Each row was made from one small tree. The marks that hang from a mark follow it in brackets, in alphabetical order. Every link used is in the known rows. Write each row's tree.
Known rows
rupig(subo zumile(dised(bivog buva gulomi sopo))): [-13 -31  14 -15 -10 -16  43  12   7 -23   5 -35 -34  -7 -14   3 -10   9
  -7]
gulomi(dised(bivog(rufi) buva sopo zumile)): [-15  -7 -32  -1   0   2  36 -10  22  29 -20 -49 -29  12  15   9   2 -15
  11]
gulomi(dised(bivog buva)): [ -4 -13 -50   4  15  11  16  -5  -3   3 -31 -34  -7  -6   1   3   5 -29
  10]
buva(gulomi(dised(bivog(rufi) sopo))): [ 17  24  -1  38 -21  30  -3   0 -25 -21 -20 -12  -4  12  13  17  15 -10
 -21]
rupig(zumile): [ 18 -12  -7 -21  19  21 -22  12  33 -19  37  26 -10 -26   4 -23   4   6
 -18]
subo(rupig): [ 19   4  16 -21  31  17 -29  -7  -1  18  -5  32  39 -27  11 -25  25 -10
   9]
sopo(dised(buva)): [-10   8 -18 -10  37 -34   0  -6  -3  28 -17  43   9   6 -17 -30   3  12
  19]
buva(gulomi(dised)): [ 23  22  -8  35   3  26 -46  -9 -25 -42   3  20  31  -4  -2   0  14 -33
 -20]
vopo(sopo(dised(bivog buva gulomi zumile))): [  5   2 -37 -11   3 -12  38  21   2  41  -3  24 -17  38  -5  -9 -28   5
  21]
gulomi(dised(bivog)): [ 14 -14 -31  22  10  39 -11   0  -2 -21 -33 -21  12  -9   4  -3  16 -33
   1]
zumile(dised(bivog(rufi) buva gulomi sopo)): [-27  11 -19  -3 -14 -23  41 -13 -15  20 -29 -25  -9   5  -1  16   0  21
  38]
gulomi(dised(buva sopo zumile)): [-10 -14 -33   3  17  10   6 -15  24  13  -5 -28 -14   0   2  -1  -1 -36
  16]
rupig(subo(gulomi(dised(bivog(rufi) buva sopo))) zumile): [  7  -4  38  -2  -6  17  21  10 -13 -34  -7 -30 -32   6   6   0  -7  23
 -55]
buva(gulomi(dised(sopo zumile))): [ 19  10   0  35 -10  28 -37  -5   0 -24  16   8  12   4   3  10   5 -36
 -13]
zumile(dised(bivog buva sopo)): [-29 -30 -27 -11  -6  -8  17   2   6  19 -23 -38  -8 -10   1  16   6   2
  47]
buva(gulomi(dised(bivog zumile))): [ 19   3 -12  28 -14  20 -38   3   3 -21  20   5  20   2   5  14   5 -39
 -13]
buva(gulomi(dised(bivog(rufi) sopo zumile))): [ 14  15   0  30 -24  21 -13  -1  -1 -11   5  -9  -1  14  14  18   9 -19
 -17]
rupig(subo(gulomi) zumile(dised)): [  6 -17  52  -6   1  10 -47   6 -11 -65  26  10  31 -19  -9 -15   2  12
 -34]
zumile(dised(bivog gulomi sopo)): [ -3 -11  -7  20 -20  17   6   2  -9  -7 -27 -12   7  -6  -8  19   3   1
  36]
rupig(zumile(dised(buva gulomi sopo))): [ -7  -5 -11  -7  -4  -1  21   2   3  -4  20   1 -22 -21  -5  10  -9   5
   9]

Which tree is each row?
[-17  14 -23 -26 -13 -30  63  -3  40  61   6 -19 -57  28   3  12 -25  31
  24]
dised(bivog(rufi) buva gulomi sopo zumile)
[ 24 -10  42   7   9  32 -31   7 -11 -68  12   3   8 -10  -6 -18  -2  -1
 -59]
rupig(subo(gulomi(dised)) zumile)
[ -7  19 -16  -6  26 -47   4 -10  12  39  12  58   9  16 -26 -21 -18   4
  23]
sopo(dised(buva gulomi zumile))
[-28   5 -10  -3 -23 -23  18  -5 -15  15 -14 -29  -3   4  11  21  11  16
  27]
zumile(dised(bivog(rufi) buva(gulomi) sopo))
[ 22   3  53   0 -18  40 -36  17 -34   9   7  27  38 -37  23  25   3   7
 -16]
subo(gulomi rupig(zumile(dised(bivog))))
[  7  20 -10 -17  -4 -14   1  -3  39  18  23  20   1  14   1 -12  -8  18
   7]
dised(bivog(rufi) gulomi zumile)
[ -9 -28 -38   5   0  15  27   0  28  26 -16 -48 -31   4   6  16  -5 -33
  18]
gulomi(dised(bivog buva sopo zumile))
[  9  -3  44   8   1  20 -23  -5  -6 -39 -18 -18  14  18  -1 -16   5  10
 -31]
rupig(subo(gulomi(dised(bivog(rufi) sopo zumile))))
[-14 -15  44 -16 -19  -7  16  12 -12 -25   4 -32 -19  -1   4   7  -6  37
 -28]
rupig(subo(gulomi) zumile(dised(bivog(rufi) buva sopo)))
[ 17   7  25  -8   8  14 -13  -1 -15   8  13  30  35 -41  11  -1  15 -15
   0]
subo(rupig(zumile(dised(gulomi))))
[ -3  -3  31  -3   4   3  -6  -9  -5 -23 -17 -28   2  21  -2 -12  -3  12
 -25]
rupig(subo(gulomi(dised(bivog(rufi) buva sopo zumile))))
[  5   6  12 -20  11  -3   4  -4 -17  23  15  21  23 -38   9   2   7 -13
   7]
subo(rupig(zumile(dised(buva gulomi))))
[-10  31  -9  -1   3 -47  22   4 -20  37 -18  31  -3  24  -2  -7   3  31
   2]
sopo(dised(bivog(rufi) buva(gulomi)))
[  2 -11  31   1  14  10 -26 -10  -4 -35  -7 -14  10  12 -12 -16  -6  -4
 -21]
rupig(subo(gulomi(dised(buva sopo zumile))))
[ -8 -16  37 -20   5 -12 -26   3 -12 -46  27  -1  15 -16  -9 -11  -7  14
 -27]
rupig(subo(gulomi) zumile(dised(buva)))
[-15  21  -7 -10   0 -57  10   3   9  50  12  34   1  26   0  -6  -4  20
   7]
sopo(dised(bivog(rufi) buva(gulomi) zumile))
[ -2   3  -1  18  -2  12 -16 -14 -14 -21 -15  10  25 -10 -13   2   8  -3
  34]
zumile(dised(gulomi sopo))
[ 12  18   3  11  20 -20 -23  -6  11  14  10  72  29  12 -24 -27  -7   1
  13]
sopo(dised(gulomi zumile))
[ -4  22 -10   3  21 -38  -8  -2 -18  21  -4  52  12  12 -16 -16  -1  10
   7]
sopo(dised(buva(gulomi)))
[-13  -3  -4  -9 -24  -9  25  12   3   6  20 -20 -30 -13  16  23   1  18
  -3]
rupig(zumile(dised(bivog(rufi) buva(gulomi) sopo)))
[-12 -21 -19 -19 -23 -15  24  18  48  50  30 -21 -53  16   7  28 -23   4
  19]
dised(bivog buva(gulomi) sopo zumile)
